(in the rows, 128 means zero)
Known rows, with every step that occurs:
zekik -> morez -> duso -> tubaron: [169 169 251 151 121 150 112 107  80 108 137 171 131 144  96 118  91 141
 130  97  97 165 123 111 135 128 140 131 104 138 125 110  91  70  85 154
 126 141 146 119 129 166]
tubaron -> duso -> morez -> ripiper -> fusu: [174 116 200 110 121 116 123  89 105 139  55 154 173 164  82 134 121 162
 154  81 148 129  99 166 159 136 129 131 115 145 106 173 103  65  85 175
 132 157 132 169 117 160]
mepo -> foval -> sedeged -> fusu -> govav -> peve: [146 145 111 125 227 113  70 128 121  70 143 117 168  93  74 131 112  80
 105 140  77 139 148 131  84 158 142  57 122  62  87 147  79 113 164 161
 124 125 122 165  79  96]
zugisut -> morez -> luruka -> foval -> sedeged -> fusu -> govav -> peve: [158 140 108 134 227 112  55 143  81  54 127 109 141 114  85 127  97  74
  92 140  68 127 144 128  98 135 115 104 136  74 103 128  78  91 170 132
 117 120 120 168  96  88]
mepo -> foval -> sedeged -> fusu -> ripiper -> morez -> duso: [204 189 187 148 175 129  73 110  91  80 128 140 179 103 111 145  96 144
 117 104  74 174 164 109 135 134 160  91 152 107 142 138 139  50 114 187
 153 104 159  84 118 130]
dakeg -> vivi: [121 140 147 118 131 152  96 133 110 137 105 126 126 114 127 166 112 144
 120 100 113 102 128  94 126  99 147 118 113  95 141 100 114 105 135 114
 127 194 164 130 121 139]
luruka -> foval -> sedeged -> fusu -> govav -> peve: [143 136 101 140 233 105  66 137 112  66 133 115 159 100  63 127 109  73
 109 143  82 128 144 135  83 154 140  66 120  79  86 145  74 111 176 154
 108 122 120 172  84  97]
govav -> fusu -> sedeged -> foval: [114 167 120 124 167 141 130 121 115 148 150 111 179 100 123 113 108 157
 150 109 119 130 175 141  91 108 151 117  82 108  82 173 128 128 108 172
 149 141 139 138 106 125]
ripiper -> morez: [135 148 160 125 147 114  86 138 117 109 129 129 159 138 126 134 117 102
 114 122  93 130 137 119 123 114 160 102 140 131 125  95 147  81 167 133
 121 134 171 119 136 147]
govav -> fusu -> sedeged: [139 157 124 117 160 130 125 139 106 140 129  96 175 108 143 112 103 147
 125  84 131 120 145 100 109  98 123 127 122 110  66 167 105 119 104 162
 126 137 150 170 127 147]
mepo -> foval -> sedeged -> fusu -> govav -> peve -> morez -> dakeg: [148 134 114 176 202  88  35  84  91 109  92 142 171  98  78 157 101  72
 119 132  81 162 178 146 108 103 132  73 115  77 116 114 101  82 143 133
 125 151 131 181  96 114]
sedeged -> fusu -> ripiper -> morez -> dakeg: [157 143 161 146 165 107  83  91  89 150 106 137 204 114 121 160  94  97
 112  81 120 148 163 121 155  91 149  86 144 124 118 104 148 100 146 143
 148 107 145 173 146 134]
luruka -> foval -> sedeged -> fusu -> ripiper -> morez -> dakeg: [177 148 151 169 183 104  73  86  77 132  90 137 199 116 114 153  91 103
 119 113 108 168 175 127 154 104 162  78 136 112 115 117 148  88 149 142
 144  94 141 174 128 125]
mibu -> govav -> fusu -> ripiper -> morez -> luruka: [140 148 162  85 185 155  56 148  75  65 111  86 166 143 141 102  66 112
  88  78  99 117 166  97 138  77 105 124 144 127 100 115 123  86 145 101
  96  89 197 123 140 147]
sedeged -> fusu -> ripiper -> morez -> peve -> govav: [140 158 163 137 214 117  61 147 104 114 134 110 145  95 102 149  93  75
 116 134  71 109 148 135  86 166 134  51 139 131  79 117 136 106 134 125
 108 127 134 142 104 113]
ripiper -> morez -> zugisut: [154 140 165 140 158 121  79 155  97 103 131 106 148 131 116 147 117 123
 103 150 101 120 161 128 127  89 127  79 138 120 144  92 146  73 126 144
 128  94 162  94 127 158]
sedeged -> fusu -> govav -> peve -> morez: [127 133 101 149 201  98  34 123 114  88 134 122 160  97  75 138 111  55
 120 128  76 125 148 128  66 112 120  81 134 110 113 106  80  82 165 124
  84 176 136 155  86 128]
ripiper -> morez -> zekik: [162 166 145 149 149 123  73 129  75 101 155 130 142 145 122 150 138 105
 106 133  86 111 152 117 112 130 138 105 154 138 141 122 142  75 131 132
 142 134 157  98 148 149]
ripiper -> fusu -> sedeged: [150 132 117 130 164 119 139 131 128 148 115 122 174 126 111 110 142 144
 135  92 135 101 113 125 134 119 131  89 122 133  84 180 110  95  76 180
 135 168 137 174 109 134]
dakeg -> morez -> ripiper -> fusu -> sedeged: [186 118 129 130 147 135 151 130 100 156  69 143 175 118 111 123 129 163
 136  97 118  99 108 120 139 122 130 112 121 148  81 182 125  85  88 174
 137 175 132 165 112 115]
duso -> morez -> peve -> govav: [122 139 183 138 187 125  83 147  97 122 132 114 115 126 103 141 119  98
 123 134  77 113 152 164  96 159 114  91 110 130  83 120 107 105 109 116
 110 159 125 152 101 140]
luruka -> foval -> sedeged: [163 150 124 156 182 126  82 109  94 110 103 119 125 135 116 118 118 138
 141 167  86 158 154 136 118 146 156  91 104  94 102 148 111  89 140 127
 124 117 134 127  90 125]
peve -> govav: [ 98 133 138 105 182 129  82 152 106 131 133  97 128 124  97 146 111  90
 112 152 106  98 136 155 105 146 129  88 114 119  90 125 108 130 142 118
 111 151 140 136 113 136]
zugisut -> morez -> peve: [158 169 166 158 152 121  85 121 102 141 128 137  86 116 160 144 102 129
 128  92  56 123 126 120 102 128 117 120 136 114 108  99 117  95 117 105
 126 159 115 131 120 111]
luruka -> foval -> sedeged -> fusu -> govav: [173 138 116 149 229 107  98 111 122 111 122 142 179 114  92 130 120 108
 130 139 114 156 122 125  95 137 151  85 115  94  94 151 100  76 159 168
 120  90  91 162  88  92]
zugisut -> morez: [144 156 150 119 127 129  97 120  98 160 136 129 119 132 163 157 105 129
 113 107  94 133 123 116 128 101 129 151 154 106 127  98 112 105 139 112
 136 162 120 137 131 137]
fusu -> sedeged -> foval -> luruka: [109 163 106 130 174 184 125 123 109 139 141 118 172  94 105  98 127 160
 166 146  63 111 181 154 108 141 179  81  68 132 113 173 143 127 119 185
 154 163 162 117 107  99]
morez -> dakeg: [122 127 147 144 148 112  97  96  90 157  99 134 147 132 118 152 110 115
 121  88 124 129 150 145 150  93 130 108 104 116 119 110 119 118 132 126
 147 134 140 160 151 136]
zekik -> morez -> luruka -> foval -> sedeged -> fusu -> govav: [193 148 126 149 222 121  84 115  96  75 137 153 168 133 100 116 114  97
 122 134  96 156 122 114 108 132 125 112 123  98  93 137 106  47 146 139
 114  79 101 168  92  79]
zekik -> morez -> luruka -> foval: [165 157 139 160 161 145  84 126  54  60 141 144 110 163 121  98 102 117
 121 133  77 122 149 128 138 117 126 142 116 138 136 103 117  81 140  78
  94  96 148 131 126 102]
peve -> govav -> fusu: [ 86 146 137  88 184 123  78 153 106 129 119  90 150 109 114 150  73 103
 119 121 134 105 139 138  97 120 115 126 124 112  70 141  87 136 148 133
  79 119 146 154 137 148]
zekik -> morez -> luruka -> foval -> sedeged: [185 158 134 154 176 140  66 114  62  67 117 129 111 157 124 101 110 127
 132 161  67 155 155 124 132 140 124 123 113 100 104 134 117  56 124  93
 120 103 149 130  96 109]
luruka -> foval -> sedeged -> fusu -> ripiper: [188 160 129 141 202 136  87  80  90 142 133 113 186  94 128 129 101 132
 139 121 108 165 163 108 121 148 150  63 139 102  92 164 108 111 124 143
 135  87 106 152  82 116]
luruka -> foval -> sedeged -> fusu -> ripiper -> morez -> peve: [198 175 162 183 206 115  66 109  99  97 116 134 148  98 127 124  96 115
 138 119  50 153 160 111  99 157 155  54 138 122  94 125 145  73 133 134
 116  99 132 134  93 102]
tubaron -> duso -> morez -> luruka -> foval -> sedeged -> fusu -> govav: [196 127 174 148 214 109 105 103  86  90 107 128 185 153  96 104 115 132
 127 129 112 180 136 130 121 132 132 114 109  94 104 146 103  47 130 171
 125  80 106 167  87 114]
govav -> peve -> morez -> luruka -> foval -> sedeged -> fusu: [164 142 112 158 214  98  34 103  60  85 109 122 127 124  88 131 102  82
 136 172  72 146 177 131  91 163 120  90 122  91 129 142 106  63 136 116
 121 109 132 126  93 106]

Rows:
[166 116 116 130 183 115  90 115 142 109  68 161 187 122  72 133 123 114
 134  90 133 111  76 147 120  92 128 106 121 142  93 153  90  56 139 163
  97 160 112 172  98 114] => peve -> morez -> ripiper -> fusu -> govav
[135 146 101 139 164 129  96 113 114 121 110 135 173 101  65 120 123 128
 155 122  97 107 159 170  92 127 146  88  85 123  95 183 123  96  95 166
 153 202 142 146  78 115] => govav -> peve -> morez -> ripiper -> fusu -> sedeged -> foval
[111 125 123 115 186 136  14 144  65  50 111  90 102 148  97 104  89  75
  97 118  60  98 176 129  99  99  79 111 116 114 126 102  92  81 137  66
  89 162 193 108 111 143] => mibu -> govav -> peve -> morez -> luruka
[122 153 123 109 180 129 113 161 102 137 127  81 170 103 123 122  97 126
 115 111 129 106 146 116 100 113 119 116 122 110  51 166 103 129 106 156
 117 146 149 179 121 146] => peve -> govav -> fusu -> sedeged
[145 151 160 152 128 123  91  93  89 136 135 168 148 139 122 152 107  98
 125  82 106 140 139 130 151 100 124 131 124 117 103  93 123  98 121 105
 131 137 142 186 144 128] => zekik -> morez -> dakeg
[149 160 200 111 178 146  95 115  92 133 125  74 189  99 135 120  65 148
 129  71 116 151 162 122 119 119 118 100 138 118  47 147  87 133 100 147
  86 117 138 184  98 166] => tubaron -> duso -> morez -> peve -> govav -> fusu -> ripiper
[125 128 120 130 171 128  25 135  56  57 116  93 106 141 111 104 104  82
 106 126  62 104 167 128 111 100  80 118 121 122 137  98  99  71 135  72
 105 160 180 110 117 133] => govav -> peve -> morez -> luruka
[148 135 117 110 182 126  75 142 130  55 119 147 168 115  53 130 111  75
 110  91  96  94  92 141 111 134 118  96 135 112  66 145  68  96 152 148
  97 167 135 200  98 106] => zekik -> morez -> ripiper -> fusu -> govav -> peve
[164 171 162 145 226 121  55 133 102 102 126 114 147  90 106 146  94  89
 117 163  52 138 164 137  87 182 149  36 134 102  77 133 140  96 124 131
 118 117 131 138  81 101] => mepo -> foval -> sedeged -> fusu -> ripiper -> morez -> peve -> govav
[164 161 246 143 122 139 114 111  73 140 111 149 121 137 115 134  82 157
 118  98 102 163 123 117 141 109 141 143 112 128 148 107  90  81  95 163
 144 153 131 107 138 170] => zugisut -> morez -> duso -> tubaron
[159 149 135 153 163 135  85 131  48  90 114 123 100 157 140 115  95 132
 109 136  81 121 150 133 143  97 126 154 124 127 157 102 116  92 149  86
 112 108 132 119 134 107] => zugisut -> morez -> luruka -> foval
[135 119 187 148 134 113 110  90  78 163 107 144 167 150 120 153 127 125
 124  81 129 154 169 155 165  87 124 133 108 122 124 109 112  97 113 134
 153 143 131 184 142 164] => duso -> morez -> dakeg
[191 153 135 149 193 142  62 117  63  70  98 101 145 140 131  97 103 133
 118 155  72 160 171 117 144 124 142  93 125 105 107 136 130  63 141 111
 126  93 159 124  94 119] => fusu -> ripiper -> morez -> luruka -> foval -> sedeged
[188 135 228 115  97 138 116  85  70 132  74 136 157 163 104 127 111 167
 141  88 118 158 135 148 142 133 134 150 103 125 109 142 119  78 108 144
 162 150 141 149 116 170] => tubaron -> duso -> morez -> ripiper
[166 134 124 128 219 109  97 111 132 124 127 135 183 111 102 135 125 105
 127 124 119 153 114 117  95 136 137  86 120  88  84 152 100  71 148 173
 133 102  96 159  91 101] => foval -> sedeged -> fusu -> govav
[ 96 173 112 131 205 177 104 143 105 126 128 106 162  74  96 106  98 145
 167 148  53  97 184 162  84 153 162  81  68 131  81 180 134 135 113 183
 124 156 159 132 109  92] => morez -> peve -> govav -> fusu -> sedeged -> foval -> luruka
[112 138 108 145 163 111  28 124 102  93 129 108 126 111  93 133 109  71
 125 133  64 118 164 132  81 114 119  88 130 113 120  99  87  96 151  98
  88 199 166 131  95 152] => govav -> peve -> morez
[101 163 119 115 182 141 121 139 112 144 150  99 176  97 107 122 102 138
 140 130 117 120 177 155  82 121 148 108  82 107  71 173 128 137 111 167
 142 148 138 143 101 124] => peve -> govav -> fusu -> sedeged -> foval
[135 133 109 118 223 108  66 136 121  78 139 108 164  98  72 132 113  70
 107 129  88 127 136 126  82 154 125  66 125  72  76 145  73 107 166 158
 122 133 126 170  88 106] => foval -> sedeged -> fusu -> govav -> peve
[146 121 118 121 152 108  58 109 112 109  56 150 149 124  61 147 110 101
 144 106 113  90 105 161 120 129 117 102 126 142 109 160  90  72 118 138
 105 189 144 154 108 134] => govav -> peve -> morez -> ripiper -> fusu
[148 166 157 107 161 135  81 129 114 111 129 103 207 104 147 130  80 118
 112  84 114 144 150  94 129  87 152 104 166 127  89 117 127 103 163 144
  98 106 170 150 131 156] => govav -> fusu -> ripiper -> morez
[155 122 138 107 144 119 105 106 118 136  60 157 153 137  83 145 119 135
 145  92 144  93  86 157 146 135 127 112 116 146 105 175 104  83 109 156
 130 149 128 148 127 126] => morez -> ripiper -> fusu
[177 152 209 150 124 129 109  95  54 128 154 117 147 173 121 132 145 157
 128 111 107 149 167 136 129 139 121 129 131 129 135 142 111  79  74 152
 149 144 136 128 127 184] => tubaron -> duso -> morez -> zekik
[209 169 139 140 194 151  74  83  66 106 150 125 174 114 136 117  95 122
 132 116  91 165 163  95 133 143 126  91 148 107  90 150 113  82 110 114
 130  76 117 159  85 104] => zekik -> morez -> luruka -> foval -> sedeged -> fusu -> ripiper
[176 134 123 123 149 128 133 123 110 142  80 135 174 125  98 117 133 151
 136  86 135  96 104 131 138 125 129 104 115 137  78 194 116  87  76 175
 156 170 133 174 113 127] => morez -> ripiper -> fusu -> sedeged
[174 175 186 137 151 136  80 132  96  81 132 125 169 114 114 135  98 140
 110  71  86 142 144 109 143 102 145 110 154 138 137 115 133  64 127 171
 136 132 177  84 139 152] => fusu -> ripiper -> morez -> duso
[188 175 145 146 168 128  73 109  69 116 167 125 177 121 127 154 126 105
 108 117  94 125 164 100 113 135 140  83 174 138 131 137 139  82 120 144
 148 110 137 115 136 139] => sedeged -> fusu -> ripiper -> morez -> zekik
[170 143 126 148 189 133  71 117  63  80  94 107 111 152 122 100 112 138
 129 165  80 148 161 134 134 137 128 108 100  97 115 146 115  70 133 107
 130  99 147 114 100 114] => morez -> luruka -> foval -> sedeged
[166 179 171 166 151 135  83 117 112 101 162 164  98 124 136 124 112 110
 142  89  51 124 124 114  96 152 116 106 126 128  82 101 119  81 104  95
 104 143 134 145 109 105] => zekik -> morez -> peve
[113 117 105 111 209 110  84 152 144  74 123 115 169 110  61 123 120  80
 106 100 108  91 107 147 108 127 124  71 126 107  80 145  60 116 157 165
  91 161 137 183  99 116] => ripiper -> fusu -> govav -> peve
[154 129 239 126 116 122 131  94  91 143 127 115 165 174 125 113 125 167
 142  96 119 178 154 142 142 125 139 134 111 118 115 121 109  85  98 158
 130 146 146 156 108 193] => tubaron -> duso -> morez
[144 148 119 128 157 140 137 108 120 149 112 143 178 115  87 119 132 159
 157 110 122 111 143 167 114 129 156  98  77 128  93 194 137 103  87 182
 174 169 126 141  94 108] => morez -> ripiper -> fusu -> sedeged -> foval
